Each row comes from the steps of one path. Every step used is in the known rows, and no mark comes twice. Write the path behind each row, first mark first.
Known rows:
zamiz, pozat: [ 57.4  -8.0  18.4  19.2 -22.3  23.6 -21.5 -23.2  -8.8 -16.2 -32.3 -33.7
 -28.9  49.4  -5.9 -20.3   6.3  16.8  19.1  44.4  -3.6 -53.2  -6.0 -26.1]
pozat, bomi, gata, bakon, zamiz: [-25.7  15.7 -18.2 -16.4   6.4  28.9 -29.4   8.6  -8.3  -9.3 -47.1 -22.2
 -14.0  19.9   3.8 -12.9  19.4  37.6  38.5  50.9  10.7 -30.4  51.7 -10.3]
bakon, zamiz, bomi, pozat, zugut, golim: [ 32.9  21.5  21.5 -33.1   8.4  12.5 -30.7   8.3 -67.8  11.5  -8.9  -3.0
 -19.8  34.0 -15.1 -17.9   3.0   3.0  -6.6  28.3  15.7  -7.6  30.4 -11.3]
zamiz, bomi, golim, zugut: [ 52.7  35.0 -35.3 -43.1   5.8   6.6  -4.2  -4.8 -23.5 -27.6 -35.0 -17.4
 -23.4  58.7 -31.3 -25.9  34.6   8.8  -5.0  32.4 -22.6  -3.8  33.0 -36.4]
gata, bakon, zamiz, bomi: [  8.4  30.3 -24.1 -16.6  -6.5  25.3 -15.6   7.2 -28.1  -5.2 -33.5 -22.7
  -6.2  58.2  15.0 -13.5  30.7  31.0  13.3  54.4  16.5 -11.4  46.9  -9.3]
zamiz, zugut, golim, bomi, gata, bakon: [-52.7  36.3 -30.1  15.8 -28.2  11.5 -11.1  11.4  34.2  -2.7 -51.7 -32.9
 -35.7  38.2   8.2 -17.1  21.0   4.8  26.6  35.3  10.0  -3.3   0.0 -55.6]
pozat, golim, bomi, gata, bakon: [-20.1  21.9 -41.1  -0.6  -1.4  13.6 -18.3   1.6  34.9 -30.5 -63.3 -15.4
 -30.5   9.9  20.7 -15.7  26.9  19.2  36.1  35.9   4.3  -3.8   9.7 -33.7]
gata, bomi, golim: [ 18.6  35.8   2.3 -48.3  -9.4  13.7  27.9 -29.7 -15.5 -23.3 -51.8 -21.8
  -6.8  24.5 -18.9 -25.6   5.1  31.2  14.1  40.6 -11.5 -15.5  13.9   1.8]
bakon, zamiz: [ 33.8  16.0   8.2 -15.2   9.1  22.1 -16.1 -21.6 -32.7  -7.9 -28.8 -43.8
 -16.7  40.6   3.4 -26.0  30.5  25.9  18.1  35.9  27.7 -28.5  46.8  13.6]
golim, bomi, gata: [-13.4  10.8 -16.9  10.6   8.3  19.9  -2.9 -15.1   5.5 -18.4 -49.0 -24.5
 -39.4  31.7   3.5 -31.0  27.8  12.1  15.2  33.4  -8.6  -9.7  14.8 -22.7]
zamiz, pozat, zugut, golim, bomi: [ 25.4  11.2  -2.1   5.4   2.1   8.6 -23.6  10.0 -25.0 -12.2 -30.0 -13.4
 -36.1  57.1 -14.6 -12.9  15.5  -6.7  -3.4  27.5  16.8   6.7  -7.7 -30.7]
zamiz, pozat, bomi, golim: [ 45.9 -10.6  -6.1 -22.5   0.2  22.3  -7.1  -1.7 -35.3 -13.2 -44.1  -8.1
  -9.1  13.3 -35.2  -7.7  -9.3  20.8  11.8  64.0 -28.6 -29.2  -1.8 -12.4]
zugut, golim, bomi: [ 11.5  29.5 -11.2   6.8  -1.3  12.9  -1.6   8.9  -4.9  -5.3 -45.0 -18.3
 -20.0  48.1  15.8 -22.7  32.0  -1.5  18.5  39.1  26.9   6.1   3.7 -13.8]
bomi, pozat, zamiz, zugut: [ 43.3  23.2  11.7 -11.4 -38.2  -2.4 -23.7 -35.1 -20.7  11.6 -26.7 -34.8
 -65.1  -4.1 -40.0  -2.8   4.5  13.2  -6.8  33.9  10.4 -31.3  -7.1 -33.5]
zamiz, zugut, golim: [ 16.5  34.5  13.8  19.6 -27.9   5.2 -13.3  -4.6  -5.5   9.4 -36.3 -47.3
 -26.3  41.9 -13.7 -26.9   8.8 -12.0  16.1  50.9  18.5  -8.9   8.2 -30.8]
bomi, golim, zugut: [ 55.0  32.3 -23.6 -46.3   5.7   1.0  -9.3 -16.7  -8.1 -31.8 -42.8 -36.9
 -24.6  46.6 -30.2 -29.9  34.3  11.9  12.4  12.7  -9.2 -24.9  27.5 -25.7]
zamiz, zugut, golim, bomi, gata: [-33.4  22.9  -6.4  28.7  -8.7  14.1  -1.8  -2.7  11.7   1.3 -34.6 -24.4
 -46.8  34.8 -10.3 -30.1  17.9 -11.4   9.2  40.8   0.5   8.4   7.0 -47.1]
bomi, gata, bakon, zamiz, pozat: [  2.4  -6.7   3.8   4.6 -11.9  33.3 -33.8 -11.6  -2.6 -13.9 -19.5 -26.4
 -27.5  50.9   7.9 -14.0  13.5  30.4  30.1  36.3   8.7 -58.0  18.1 -32.6]
bomi, gata, bakon: [-17.7  23.5 -19.3  -0.6 -20.6  17.6 -23.1  -5.9  22.9 -17.9 -65.1 -41.2
 -17.7  33.4  20.6 -25.1  15.3  27.0  43.5  32.1  -3.8 -45.6  18.9 -27.1]
bakon, zamiz, zugut, golim, bomi, gata: [-37.4  20.5  -4.5  15.9   6.2  18.4  -3.4  -2.2  -5.9   5.0 -18.2 -19.9
 -44.5  36.9 -10.8 -26.7  28.2  -5.5   3.2  39.0  16.5  12.5  25.5 -33.7]
gata, bakon, zamiz, bomi, pozat, zugut, golim: [ 13.1  30.3   5.3 -41.0  -4.1  11.8 -37.3  19.8 -50.1  10.5 -18.8  -6.3
 -13.4  36.8  -1.4  -7.3   4.8  14.0   6.6  25.3  22.2 -14.6  27.1 -17.8]

Write each row's path:
[ 40.8  20.8  26.4 -24.5  -5.6   3.5 -33.5  -2.8 -38.2   3.4 -33.8 -25.4
 -20.6  21.0 -13.1 -22.1  -6.2   1.0  12.9  14.3  11.2 -29.1   5.8 -13.5] | bomi, pozat, zugut, golim
[ 33.7  31.0  10.8 -11.3   0.2   0.8 -31.9   5.0 -36.7  -6.0 -44.0 -30.9
 -15.0  46.9 -13.4 -25.8   5.7  -8.2  10.9  29.9  21.7  -3.0  21.1  -7.0] | pozat, zugut, golim
[ 71.7  19.1  -3.1 -38.3  18.7  13.1 -35.5 -15.6 -14.9 -25.1  -8.1   1.2
 -45.9  13.8 -19.1 -18.2  35.3  15.0   9.2  28.4   2.2 -18.3  39.3 -41.6] | bakon, zamiz, bomi, pozat, golim, zugut
[ 79.5  19.9   1.6 -31.3   3.9   2.6 -37.7 -24.6  14.9 -34.5 -34.8 -18.7
 -47.8  -0.2 -17.1 -24.5  27.9  12.7  29.3  13.4  -1.3 -40.3  13.7 -44.0] | bomi, pozat, golim, zugut
[-10.4   0.3 -14.6 -13.1   9.8  17.2 -39.0  -5.0 -24.5 -22.4 -24.5 -23.3
 -46.0  48.2 -20.7  -5.3  16.9  24.4  -3.8  12.1   8.1 -15.1  19.5 -33.8] | golim, bomi, gata, bakon, zamiz, pozat, zugut
[-47.6  28.8 -27.5   0.4 -12.4  16.5  -9.6 -11.1   8.4  -2.4 -32.2 -49.9
 -48.8  32.3  -9.1 -14.4  32.9  22.0   6.6  30.1  19.1  -4.7  28.5 -36.6] | golim, bomi, gata, bakon, zamiz, zugut
[ 12.9  27.0 -36.5 -53.3   5.7  19.9   4.5   5.6 -46.0  -5.6 -32.7 -15.8
   6.4  43.9  -1.9 -11.6  23.5  27.9   2.6  47.5   2.7  -1.0  39.4   2.5] | gata, bakon, zamiz, bomi, golim
[ 10.0  32.3  19.3   8.1 -13.8  11.8 -13.7  -5.2 -24.1  15.5 -17.4 -43.5
 -26.0  43.0 -13.1 -23.4  18.3  -5.2  11.3  46.8  38.1  -6.2  29.4 -17.8] | bakon, zamiz, zugut, golim
[-18.6  20.0 -10.9   3.9  15.0   8.9 -17.9   6.0 -13.2 -11.8 -41.3 -12.2
 -37.0  38.9 -10.4 -29.4  16.5  -6.7   4.0  24.9   1.3  15.6  17.5 -27.9] | pozat, zugut, golim, bomi, gata
[ 10.6 -19.3   9.6  22.8  -3.1  34.6 -29.3  -4.0  -4.4 -12.5 -41.6  -6.4
 -35.0  18.0 -23.5 -19.5  -9.8  17.4  26.3  68.2 -35.2 -41.6  10.9 -39.5] | zamiz, pozat, bomi, gata
[ 41.1 -14.5  12.5   2.7   4.4  35.2 -30.9  -0.8 -34.6  -7.5 -26.7 -10.9
 -23.9  27.5 -22.8  -4.3   6.7  28.7  19.0  68.0   0.5 -35.3  25.3 -13.8] | bakon, zamiz, pozat, bomi
[ 13.1  31.0 -11.2  -8.4   9.4   2.6 -17.0  10.1 -27.1 -10.6 -45.0 -21.1
 -27.4  47.7  -7.9 -19.5  24.6  -6.2  -1.3  24.5  25.9  22.5  11.2 -12.5] | pozat, zugut, golim, bomi
[ 76.2  23.0  -6.9 -26.9   3.6   7.7 -33.4 -15.4   2.8 -28.1 -26.8   0.0
 -46.7  12.2 -18.1 -21.2  26.5   9.7  13.1  29.8 -14.0 -21.2  18.9 -52.4] | zamiz, bomi, pozat, golim, zugut
[-18.8  16.3  -8.2  17.1   5.4  19.3  -4.6   6.3   7.0  -9.2 -40.7  -9.4
 -28.0  39.7  11.5 -32.1  24.8  -5.0  20.4  39.4   4.3   1.9  10.8 -27.6] | zugut, golim, bomi, gata
[-14.4  29.8  -2.6 -20.8 -20.3  14.3 -11.1   0.3  -0.3  16.1 -20.7 -30.2
 -36.6  15.1   8.4  -5.1  21.7  21.0  17.9  14.6  31.9 -25.4  -4.7 -33.6] | gata, bakon, zamiz, zugut, golim, bomi, pozat
[ 30.5   4.6   1.6 -21.9  -4.7  14.4 -46.9  -9.9 -36.2 -19.2 -26.9 -38.7
 -29.1  52.5 -21.8  -3.9  10.0  27.5   4.7  17.4  20.9 -34.4  24.3 -18.0] | gata, bakon, zamiz, pozat, zugut
[-34.4  34.1   2.6   8.2 -21.5  15.0 -22.6   6.1   2.7  11.1 -24.6 -39.0
 -27.1  40.6  -0.9 -22.2  15.3   0.5  25.2  42.2  28.7 -14.0  30.9 -37.4] | bomi, gata, bakon, zamiz, zugut, golim
[ 45.2  12.3  10.5 -13.7 -16.4  23.5 -10.1 -19.0 -27.2   3.2 -29.7 -15.4
 -24.5  19.1   3.3 -21.8   2.1  25.3   8.0  41.0 -18.9 -44.0   3.8 -20.7] | zamiz, bomi, pozat
[ 27.1  42.2 -48.8 -60.6   8.1   9.0 -12.7   5.8 -23.0 -25.8 -29.0 -18.2
 -13.9  64.2 -18.7 -13.9  44.7  22.4   3.2  25.3   0.7  -8.0  49.5 -31.1] | gata, bakon, zamiz, bomi, golim, zugut
[-40.1  26.5 -21.3 -11.3   5.7  21.3 -16.7  16.6   0.9  -6.5 -32.3 -17.3
 -17.6  44.5  27.1 -16.8  38.1  18.4  32.1  30.2  35.0  -9.6  34.7 -16.9] | zugut, golim, bomi, gata, bakon, zamiz
[ -3.7  10.1  -3.5   2.3  13.9  31.5 -12.0  -8.4 -33.6  -4.6 -19.3  -7.7
 -26.0  47.4  -2.1 -32.1  21.2  14.5   2.5  58.5 -10.8  -7.8  53.8 -15.4] | bakon, zamiz, bomi, gata
[ 28.7  25.6  -4.8 -12.1 -30.8  -2.5 -13.5 -28.2 -17.2   9.3 -26.6 -26.2
 -74.1  -2.7 -36.7   2.5  15.7  13.4 -16.2  28.4  13.4 -10.7 -17.2 -36.5] | golim, bomi, pozat, zamiz, zugut
